Each row was made from one path, in order. Every step used is in the known rows, and no mark comes twice. Write each row's path.
Known rows
fetif remo lila zitek: [ 10.3 -15.9  -2.8  -6.9   0.5   1.6  11.3  26.8  14.0  11.8  -4.0 -22.8
  -2.8  17.0   1.1  -1.9  17.3 -34.9   3.8  35.2  -6.2   7.5   0.1  -9.1]
remo lila zitek fetif: [ -1.5 -11.5   0.1 -23.6   2.6  24.2  20.1 -10.1   1.5  -8.1  -3.2 -15.7
 -23.5  26.1   2.5 -21.4  30.5 -45.6   6.7  37.2 -39.5   7.8 -11.8   8.1]
fetif zitek lila remo: [ -5.5  -1.4   1.9   5.2  -2.5   1.2   0.5  28.0   5.8  -1.5  10.6  24.7
  -1.1  31.8 -10.7   8.7 -19.6 -34.5 -28.7   1.5   9.6   2.3   0.7  10.2]
zuzune remo lila zitek vanib: [  6.4 -17.2  -9.3 -14.6   0.4  20.2  19.1 -19.5  -5.9 -19.6   7.9 -40.4
  -2.6   6.7   6.0  -0.5  14.6 -40.6  17.1  37.1 -10.5   0.0  -2.4  12.3]
soni remo fetif zitek vanib: [ -7.8  -9.2  23.8  -1.8  12.9  39.5   7.5 -55.9  -0.4 -29.7   1.6  -7.2
   6.6  24.7 -10.5   7.3 -12.4 -28.3  -6.5  13.0  12.3  -3.0  -4.0  22.2]
remo vanib zitek lila: [-14.1  24.1   7.2  -3.3  -0.8   8.1  20.5  22.5  -2.8  18.9  16.2 -20.7
 -22.8  10.5   5.0 -11.7  -2.8 -18.3   4.2   2.3  17.9 -14.5   0.2  30.8]
lila zitek: [  6.8   2.5  -7.3  -4.9  -2.5  15.6   6.8   1.2   7.5   2.2  -2.6 -13.6
 -11.7  16.5  -2.2  -5.0  15.3 -23.9   7.2  10.8  -6.9   2.7  -1.7  -6.0]
zitek lila remo vanib: [  4.9  20.3  -3.6  16.3  -4.0 -23.9  -3.9  41.5 -10.3  20.5  15.2  12.1
 -11.2   6.2  13.9  -3.8   1.0 -24.9 -19.9   5.0  20.8 -14.6   2.3  18.1]
zitek fetif: [ -9.5  -4.4   1.6  -9.6   5.1  20.2   5.8  -9.1  -1.3 -11.0  10.8  -2.8
 -17.4  11.2  -4.8 -14.8  15.4  -9.7   0.8   3.3 -26.7   8.3 -11.5   7.8]
fetif zitek vanib remo dodalek: [  0.6 -10.4  -9.8  25.0   8.4  21.1   3.9 -18.4   3.0 -35.5   3.5   0.0
   1.6  20.3 -16.5  24.6  -8.2  -4.1   3.0  12.4   9.8  -3.4   2.3  -1.2]
remo fetif zitek vanib: [ -6.8  -5.0  30.4  -9.6   8.7  30.0   9.2 -35.7   0.4 -24.8  -2.5 -11.6
  -9.9  27.4 -10.0  -0.4 -13.0 -25.3  11.6  19.9  15.4  -4.8  -0.2  33.7]
vanib zitek lila remo: [-13.1   9.6   4.4   9.8  -2.6   8.5   4.5  32.9  11.0  16.0  24.3  10.2
  -3.1  29.3  -9.9  12.8 -10.3 -15.1 -25.7 -20.5   5.6   3.0  -4.2   9.5]
vanib zitek fetif: [-26.5  -0.1   9.0 -14.5   7.6  43.5  17.5 -16.7  13.1  -8.4  18.8 -11.8
 -27.5  21.9 -12.1 -17.4   7.4  -0.4   5.2 -11.4 -29.3  12.1 -10.9  14.7]
zitek lila: [ -3.5  12.5  -0.7  -1.1  -4.7  -5.7   8.5  26.0  -7.0   9.5   4.5  -7.7
  -0.6  11.0  -6.8   3.9   0.8 -21.6  -5.6   9.6  11.4  -6.0  -6.3   8.4]
fetif zitek: [ -5.9 -14.4   8.5  -9.3   1.7  19.4   4.7 -18.2   6.1 -17.2  -1.1   5.2
  -9.4  10.9  -4.4  -5.5 -16.8 -18.4   1.1   6.8   0.4   3.1   4.1  10.8]
soni remo fetif: [  4.7  13.2  15.4   8.1   7.3   4.7   9.7 -31.0   5.1  -5.3  -4.2   9.5
  19.9   5.9   1.6   9.8   7.4  -7.8 -15.5   7.1  11.4   2.5  -6.5 -10.0]
soni remo vanib zitek: [-10.9   8.2   2.5   2.9  10.0  24.8  11.4 -28.4   8.1   6.7  18.1 -13.6
  -7.6  -3.5  12.4  -7.5  -3.3   1.7  -6.5 -13.5   2.7  -5.4   1.3  10.4]
soni remo vanib zitek lila: [-13.6  19.0   1.8   2.1   3.1  14.6  18.8   1.1  -1.7  15.0  22.2 -19.3
  -6.8   6.7   4.6  -1.9  -1.4 -19.9 -13.2  -1.0  13.9 -14.2  -2.7  21.8]
remo soni: [  7.0  -6.4 -13.3 -10.8   1.1   0.8  -6.3   4.6   0.1   2.5  -8.9   3.8
  -0.8 -11.8  -4.2  16.9   2.7  14.4   1.8   3.0 -36.6  -2.2   0.4 -17.8]
vanib remo lila: [  6.6 -12.2  -0.4  -3.5   2.6 -15.5   9.8   9.5  12.8  -9.7 -15.9   2.3
   0.8   1.5   6.8   6.7   6.8 -20.1  -9.5  37.5  -6.6   4.4  -2.5  -4.9]
lila remo fetif zitek: [ -1.4   1.2  26.7   3.0   3.1   6.9   6.1  -9.6  13.4 -11.2  -2.4  31.9
  -4.0  30.1  -4.8   1.3 -14.6 -28.3 -14.2   6.4  16.9   6.7   4.0   6.5]
vanib remo: [  1.2   0.4  -6.9  11.1   2.0  -1.0  -2.8  10.6  20.4  -9.0  -2.0   6.3
  -1.6   5.1  -5.0   9.9   5.5   1.7 -10.0  10.7   4.6   8.0  -6.0 -11.0]
soni remo fetif zitek lila: [ -5.0  10.4  19.0  -4.3   3.5  13.1  21.2 -13.9   3.9 -13.5   0.4   6.8
   7.4  26.1  -8.1   6.0  -8.0 -43.8 -16.9  21.7  21.6  -1.6  -6.2  11.3]
zitek fetif remo: [ -9.4 -11.5   0.8   4.3   6.8  19.4   1.0  21.5  13.4   1.8  22.9  -8.5
  -9.4  16.1 -13.6  -9.4  16.2   0.6  -3.9   0.6 -13.6  19.3 -10.5  -2.6]

Which path is each row?
[ -0.3 -14.3  -6.4 -18.9   6.0  30.9  21.1 -28.8   5.2 -11.9   1.2 -12.9
  -8.7  20.8   2.3 -14.1  30.5 -45.5  -7.6  33.6 -42.5  10.9 -15.1  -1.8]
soni remo lila zitek fetif
[  4.2 -10.8 -10.6  -5.8  -0.2   2.4  -4.5  29.2   6.9   0.9   3.0  24.6
  -3.4  17.3 -12.6  26.0 -12.6 -17.0 -23.5   3.0 -26.3  -0.8   2.6  -6.9]
fetif zitek lila remo soni
[  9.3  -8.8 -18.9  -0.6   6.6  -1.2  -7.9  14.5  17.2  -5.5 -10.1  10.3
  -3.1  -5.5  -7.5  25.7   4.9  13.1  -7.8  11.6 -33.6   7.0  -4.7 -27.2]
vanib remo soni
[  8.3 -13.4 -14.0   0.3   9.6  13.4 -12.0   2.4  10.9 -12.1  -5.3  -5.7
  -2.5   0.1 -12.6  30.3   7.3  11.3  -2.2  14.5 -31.2  -0.9  -5.6 -13.4]
zitek vanib remo soni
[  4.0 -21.5   2.5  -5.7   7.4  21.1   6.9   8.4   2.7  -1.7   3.3 -39.3
  -3.7  21.9  -3.4   4.1  16.1 -32.8  10.4  36.6  -4.8  -0.9  -2.9  12.1]
fetif remo lila zitek vanib
[  9.6   0.7 -14.3   3.5  -2.7 -11.1  -9.7  42.4   0.8  14.9   5.2  23.9
   2.1   7.2  -9.3  28.1  -0.2  -5.9 -26.7   0.1 -28.5  -0.4  -1.8 -16.4]
zitek lila remo soni
[-20.7   3.8   4.1  -5.4  10.5  42.9  16.2 -34.8   4.9  -6.6  25.1 -15.0
 -22.4  11.7   4.4 -22.4  12.8  -6.8  -5.2  -9.5 -21.9   4.8  -9.0  18.9]
soni remo vanib zitek fetif
[  6.3 -12.6   4.0 -14.5   4.0  20.5   9.7 -16.7  -6.1  -6.5  -7.1 -36.0
  -7.1  18.9   2.2  -0.5  13.2 -41.0  12.3  38.0 -11.4  -7.0  -1.4  18.0]
remo lila zitek vanib
[-23.4 -12.6   8.9   1.0  10.7  39.4   9.6  14.0  24.9   2.6  30.9 -15.3
 -18.4  25.5 -15.3 -10.7   9.3   4.7   2.0 -14.0 -17.7  22.0 -12.1   5.1]
vanib zitek fetif remo
[  0.3  14.0  23.0  10.6   8.6   7.6   5.4  -8.2  13.6 -14.3  -7.7  -4.8
  -3.2  23.4  -8.7  13.6   8.6 -10.5  -1.4  21.8  24.0   0.3  -9.1   9.0]
zitek vanib remo fetif
[ -2.1  -6.5  -1.5  11.3   8.0  15.1  -6.8  -3.3  12.7 -19.7   4.1 -10.7
  -2.4  13.5 -10.0  16.7   2.3  -2.7  -5.7  12.4   6.0   1.2  -8.6   5.5]
zitek vanib remo
[  4.0  17.0  10.5  -1.1  -1.9  -5.4  22.7  -7.5   0.7 -13.3   7.7  -1.1
   5.6  -4.4   2.8  -1.6   6.4  -7.3  10.9  12.8  16.7   9.7  -4.3  -2.0]
zuzune remo fetif
[-13.5  -3.5  -4.2  23.4  11.4  28.8  14.1  10.8  10.6  -2.0  28.5  -8.9
  -9.0  21.6 -21.9   3.6  12.2  15.1   6.1 -14.2 -11.1  13.1  -4.0  -8.5]
vanib zitek fetif remo dodalek
[-11.2  11.8   6.1   7.2   1.6   9.1   0.9  10.7   9.4  16.7  22.0   3.5
 -17.8  10.9   7.9  -8.8  -8.4   1.8  -8.3 -21.8   4.8  -2.9   8.4  18.5]
lila remo vanib zitek
[  0.7 -16.6   4.2  -2.4   6.5  -0.8   4.9  -5.9   5.4 -16.3 -12.3 -11.9
   2.1   8.7   4.0  12.3   7.0 -22.2  -4.5  41.5  -5.6  -1.6  -5.3   9.8]
zitek vanib remo lila
[ -5.6   1.2   0.5   8.7   7.5   6.9   0.1  24.3   1.6   6.7  21.1 -14.2
 -25.5   2.5   6.8 -23.0  18.6  -7.0   4.6  10.1   1.2   3.0  -2.7  15.6]
zitek fetif remo vanib
[ -5.4   1.2  28.9 -10.6   3.8  14.5  14.3 -22.0   9.2 -15.8 -10.0   9.6
 -10.4  20.4  -6.2  -6.4 -10.8 -25.2   7.1  14.8  15.4   2.3   4.2  14.2]
remo fetif zitek
[-11.8 -18.4  -5.0 -11.0  13.1  36.0   4.5  19.3  23.6   5.2  19.5  -9.3
 -17.4  10.6 -20.2   7.9  11.1  20.9   5.3  -8.4 -51.7  17.3  -5.7 -14.5]
vanib zitek fetif remo soni
[ -7.0  14.9  23.8  -8.2   0.3   7.2  23.4   6.0   2.0  -5.1  -4.6   3.5
  -8.0  28.1 -10.4  -2.4  -9.0 -43.9  -0.7  24.5  25.3  -4.2  -2.6  21.6]
remo fetif zitek lila
[ -4.8 -12.0  -4.5   0.2   6.4  31.8   4.6  23.1  18.6   2.2  19.5 -18.8
 -18.0  29.9 -15.7 -11.6  28.1 -18.5   1.6   9.8 -19.5  19.3 -12.1  -5.5]
lila zitek fetif remo
[  0.2   1.2  -4.5   4.4   5.3  17.3   4.7  25.8   6.5  12.5  20.4 -25.0
 -34.0  13.5   4.4 -25.6  28.7 -21.7   9.4  17.8  -4.8   3.3  -3.7  12.6]
lila zitek fetif remo vanib
[ -3.0   1.4  -8.9  -2.3  -0.4   9.1  -1.2  33.1  10.3  16.1  14.8  13.6
  -2.6  16.3 -14.7  28.6  -5.8   1.1 -20.2 -14.6 -30.0   3.3  -2.2  -8.4]
vanib zitek lila remo soni
[  9.5  -6.3  -1.2 -17.4  -2.1   2.9  15.1   0.5   3.2   2.7 -12.9 -17.0
  -6.8  11.0   9.1  -9.3  17.4 -42.0   8.9  35.3 -14.0  -1.1   1.6  -0.8]
remo lila zitek
[ -4.0  -1.7  -4.0 -13.2   1.4  35.9  11.5  -8.9   4.6  -7.1   9.0 -13.8
 -28.2  26.0  -8.4 -20.0  27.3 -29.6   8.1  12.2 -32.5  10.8 -12.9   4.0]
lila zitek fetif
[  4.2 -26.0  -9.4  -8.8  10.5  27.6  -6.6 -10.5  16.7 -25.1  -7.3  -2.2
  -9.6   8.6 -16.4  28.3  -7.7  -1.7  -1.0  19.9 -31.2   0.9  -0.6  -3.3]
fetif zitek vanib remo soni
[-12.8   5.1   9.5   7.2   6.4  15.4   9.2  20.2  15.9  19.5  22.5 -22.6
 -21.1   3.7   3.7 -13.4  -2.8   9.5   7.7 -12.6  13.1   0.2   7.1  17.3]
fetif remo vanib zitek
